Each row was made from one path, in order. Every step used is in the known rows, and no mark comes twice. Write each row's path.
Known rows:
G-T-J-R: [-0.02 -0.24 -0.28  0.17 -0.02 -0.02 -0.04 -0.32  0.32 -0.04  0.19 -0.20
  0.10 -0.30  0.11  0.46  0.09 -0.02 -0.02 -0.16  0.33  0.27  0.37  0.60]
Y-S-V-J-T: [ 0.07  0.03 -0.30 -0.22  0.19  0.07  0.04 -0.39 -0.47 -0.39  0.00 -0.32
  0.15  0.02  0.03 -0.14 -0.03 -0.08 -0.18  0.12  0.43  0.30  0.21 -0.06]
T-J: [-0.06 -0.20 -0.24  0.00 -0.12  0.02 -0.20 -0.01  0.20  0.09 -0.01 -0.09
  0.12 -0.01  0.00  0.11  0.10  0.00  0.01 -0.16  0.27  0.24  0.22  0.19]
S-Y: [ 0.18 -0.01  0.03 -0.18  0.12 -0.14  0.22 -0.01  0.03 -0.19 -0.15 -0.14
 -0.02 -0.11  0.00 -0.18  0.01 -0.18 -0.14  0.15  0.27 -0.11 -0.15 -0.03]
Y-S-V-J-R: [-0.01  0.14 -0.14 -0.27  0.27  0.07 -0.05 -0.48 -0.19 -0.18 -0.05 -0.21
 -0.05 -0.01  0.11 -0.24 -0.06 -0.19 -0.35  0.16  0.38  0.25  0.00  0.16]
Y-S-V-J: [ 0.10  0.11 -0.16 -0.37  0.14  0.03 -0.04 -0.36 -0.31 -0.27 -0.08 -0.16
  0.05  0.11  0.18 -0.29 -0.08 -0.09 -0.27  0.19  0.34  0.22  0.03 -0.09]
V-S: [ 0.13  0.12 -0.09 -0.17  0.13  0.34  0.12 -0.04 -0.29  0.05  0.13  0.08
  0.03 -0.05 -0.11 -0.08 -0.24  0.17 -0.09  0.20  0.04  0.02 -0.24 -0.06]
T-G-Y: [-0.11 -0.14  0.23 -0.05  0.10 -0.26  0.18  0.21  0.09 -0.03  0.12 -0.30
 -0.01 -0.31 -0.13  0.36  0.16  0.43  0.15 -0.08  0.19 -0.28  0.17  0.03]
J-T: [-0.04 -0.11 -0.21  0.22  0.08  0.07  0.11 -0.05 -0.24 -0.16  0.12 -0.24
  0.15 -0.11 -0.17  0.21  0.04 -0.01  0.11 -0.09  0.11  0.09  0.22  0.02]
J-T-G-Y-S-V: [-0.09 -0.25  0.05 -0.10  0.34 -0.26  0.32 -0.05 -0.33 -0.34  0.05 -0.58
  0.13 -0.38 -0.35  0.29  0.14  0.35  0.06  0.02  0.35 -0.04  0.43 -0.02]
V-F: [-0.05 -0.08 -0.22 -0.01 -0.14 -0.01 -0.11 -0.13  0.02  0.18 -0.18  0.14
 -0.15  0.13  0.02  0.09 -0.07 -0.06  0.00  0.13 -0.33  0.09 -0.30  0.07]
Y-S: [-0.06 -0.06  0.00 -0.29 -0.01 -0.01  0.11 -0.11 -0.10 -0.12 -0.11 -0.01
  0.12 -0.24 -0.05 -0.13  0.03  0.12 -0.12  0.19  0.15  0.01 -0.06 -0.07]
G-Y-S-V-J-R: [ 0.20  0.15  0.04 -0.38  0.34 -0.14  0.36 -0.38 -0.09 -0.17  0.07 -0.44
  0.02 -0.06  0.10 -0.11 -0.08  0.08 -0.29  0.16  0.41 -0.03  0.13  0.11]
F-V-J-R: [-0.13  0.41 -0.46  0.13 -0.13  0.23 -0.44 -0.29  0.17 -0.04  0.05  0.11
 -0.21  0.13  0.17  0.18 -0.13 -0.45 -0.06 -0.04  0.42  0.05 -0.22  0.37]
F-V-S-Y: [ 0.18  0.33 -0.34 -0.28  0.04  0.19  0.01 -0.08 -0.13 -0.21 -0.15  0.17
 -0.15 -0.03 -0.11 -0.12 -0.37 -0.21 -0.14  0.32  0.36 -0.16 -0.48  0.01]
R-J-V-S-Y: [-0.01 -0.05 -0.28 -0.18  0.24 -0.03  0.21 -0.16 -0.28 -0.45  0.16 -0.22
  0.21 -0.16 -0.19 -0.02 -0.11  0.03  0.02  0.03  0.31  0.00 -0.19  0.05]
S-V: [ 0.12  0.02  0.05 -0.09  0.24 -0.13 -0.02 -0.14 -0.17 -0.12 -0.15 -0.10
 -0.13  0.23 -0.01 -0.17 -0.13 -0.13 -0.14  0.03 -0.01  0.16  0.15 -0.01]
F-V: [-0.07  0.21 -0.30  0.00 -0.19  0.02 -0.30 -0.03  0.11 -0.08 -0.15  0.22
 -0.18  0.11  0.00  0.14 -0.17 -0.23  0.05  0.02  0.12 -0.08 -0.17  0.10]
G-T-J-V: [ 0.00 -0.34 -0.50  0.03 -0.14 -0.16 -0.03 -0.32  0.10 -0.24  0.17 -0.17
  0.24 -0.08  0.03  0.44  0.03  0.19  0.17 -0.18  0.40  0.20  0.45  0.34]
R-J: [-0.08 -0.09  0.01  0.11  0.02 -0.08  0.00  0.05  0.04 -0.26  0.14 -0.19
  0.14 -0.11  0.08  0.18  0.08 -0.05  0.12 -0.17 -0.04  0.13  0.07  0.14]
F-V-J: [-0.01  0.38 -0.50  0.02 -0.27  0.18 -0.41 -0.15  0.03 -0.14  0.03  0.15
 -0.13  0.25  0.24  0.12 -0.17 -0.31  0.02 -0.03  0.39  0.01 -0.19  0.10]
T-G: [-0.32 -0.14  0.09  0.06  0.03 -0.08 -0.18  0.15  0.04  0.01  0.00 -0.07
 -0.08 -0.27 -0.15  0.27  0.20  0.17  0.10 -0.08  0.15 -0.05  0.08  0.07]

Which path is each row?
[ 0.05 -0.03  0.03 -0.37  0.22 -0.13  0.09 -0.25 -0.24 -0.23 -0.24 -0.11
 -0.02  0.01 -0.04 -0.29 -0.08  0.01 -0.24  0.23  0.12  0.13  0.08 -0.10] -> Y-S-V
[ 0.09 -0.26 -0.54 -0.08 -0.03  0.09  0.05 -0.36 -0.10 -0.21  0.27 -0.10
  0.28 -0.12 -0.05  0.36 -0.12  0.33  0.09 -0.04  0.43  0.22  0.28  0.28] -> G-T-J-V-S
[-0.32 -0.24 -0.11  0.29  0.09 -0.02 -0.06  0.10 -0.22 -0.16  0.12 -0.29
  0.07 -0.35 -0.30  0.43  0.22  0.14  0.23 -0.17  0.26  0.05  0.28  0.10] -> J-T-G
[ 0.28  0.04 -0.11 -0.31  0.26 -0.14  0.46 -0.30 -0.39 -0.39  0.12 -0.56
  0.21 -0.03  0.02 -0.01 -0.07  0.17 -0.11  0.13  0.43  0.01  0.31 -0.10] -> G-Y-S-V-J-T
[-0.17 -0.17  0.23 -0.29  0.10 -0.26  0.27  0.10  0.01 -0.12  0.03 -0.31
  0.08 -0.48 -0.17  0.25  0.19  0.51  0.05  0.11  0.31 -0.28  0.14 -0.03] -> T-G-Y-S
[-0.18 -0.26 -0.47 -0.02 -0.08 -0.06 -0.23 -0.19  0.10  0.00  0.04 -0.09
  0.17  0.07 -0.17  0.12  0.07  0.09  0.11 -0.24  0.40  0.16  0.26  0.20] -> T-J-V
[-0.22 -0.15 -0.21  0.09  0.05 -0.17 -0.04 -0.12 -0.06 -0.34  0.18 -0.20
  0.18 -0.03 -0.09  0.20  0.05  0.00  0.22 -0.25  0.09  0.07  0.09  0.13] -> R-J-V
[-0.17 -0.08 -0.23 -0.16  0.20  0.02 -0.09 -0.28 -0.47 -0.39  0.00 -0.38
  0.09 -0.18 -0.07  0.05  0.11  0.03 -0.10  0.05  0.54  0.27  0.24  0.01] -> Y-S-V-J-T-G
[-0.13 -0.31 -0.11 -0.10  0.23 -0.28  0.26 -0.14 -0.32 -0.20 -0.09 -0.47
  0.01 -0.29 -0.34  0.36  0.08  0.30  0.05  0.12  0.14  0.03  0.21  0.05] -> J-T-G-Y-S-V-F
[-0.18 -0.31  0.07 -0.02  0.33 -0.33  0.30 -0.03 -0.29 -0.59  0.16 -0.74
  0.26 -0.46 -0.24  0.41  0.19  0.25  0.15 -0.15  0.30  0.09  0.48  0.11] -> R-J-T-G-Y-S-V
[-0.02  0.03 -0.31 -0.16  0.16  0.20  0.07 -0.21 -0.38 -0.05  0.16  0.07
  0.10  0.07 -0.29 -0.04 -0.24  0.24  0.03  0.11  0.20 -0.06 -0.18 -0.06] -> J-V-S
[ 0.33  0.11  0.03 -0.48  0.21 -0.19  0.37 -0.25 -0.21 -0.28  0.05 -0.38
  0.11  0.05  0.15 -0.16 -0.10  0.20 -0.20  0.20  0.36 -0.06  0.16 -0.14] -> G-Y-S-V-J
[-0.19 -0.16 -0.21  0.14  0.05  0.09 -0.23 -0.17  0.34  0.21  0.04 -0.14
  0.00 -0.15 -0.06  0.15  0.15 -0.14 -0.09 -0.19  0.35  0.26  0.20  0.50] -> T-J-R
[-0.11 -0.21  0.10 -0.37  0.16 -0.38  0.18 -0.08 -0.09 -0.06 -0.21 -0.28
 -0.11 -0.22 -0.17  0.17  0.05  0.37 -0.07  0.21  0.06 -0.10  0.02  0.03] -> T-G-Y-S-V-F
[-0.27  0.19 -0.59  0.26 -0.19  0.17 -0.48 -0.07 -0.14 -0.27  0.11 -0.08
 -0.08 -0.06 -0.02  0.48  0.02 -0.21  0.21 -0.15  0.57  0.07  0.01  0.19] -> F-V-J-T-G
[ 0.05  0.22 -0.15  0.03  0.29  0.08 -0.18 -0.41 -0.12 -0.06  0.06 -0.21
 -0.20  0.25  0.17 -0.11 -0.08 -0.34 -0.26 -0.04  0.27  0.28  0.08  0.27] -> S-V-J-R
[ 0.22 -0.27 -0.55 -0.21  0.03 -0.01  0.20 -0.36 -0.08 -0.34  0.13 -0.20
  0.25 -0.19 -0.06  0.24 -0.11  0.20 -0.03  0.07  0.62  0.12  0.18  0.26] -> G-T-J-V-S-Y
[-0.12 -0.05 -0.27 -0.06  0.17  0.09  0.07 -0.17 -0.30 -0.31  0.28 -0.13
  0.22 -0.06 -0.18  0.13 -0.14  0.16  0.14 -0.09  0.14  0.08 -0.09  0.09] -> R-J-V-S
[-0.09 -0.06 -0.21 -0.05  0.04  0.03  0.17 -0.09 -0.28 -0.31  0.30 -0.53
  0.27 -0.39 -0.03  0.37  0.21  0.31  0.09 -0.06  0.63 -0.03  0.23  0.02] -> V-J-T-G-Y-S
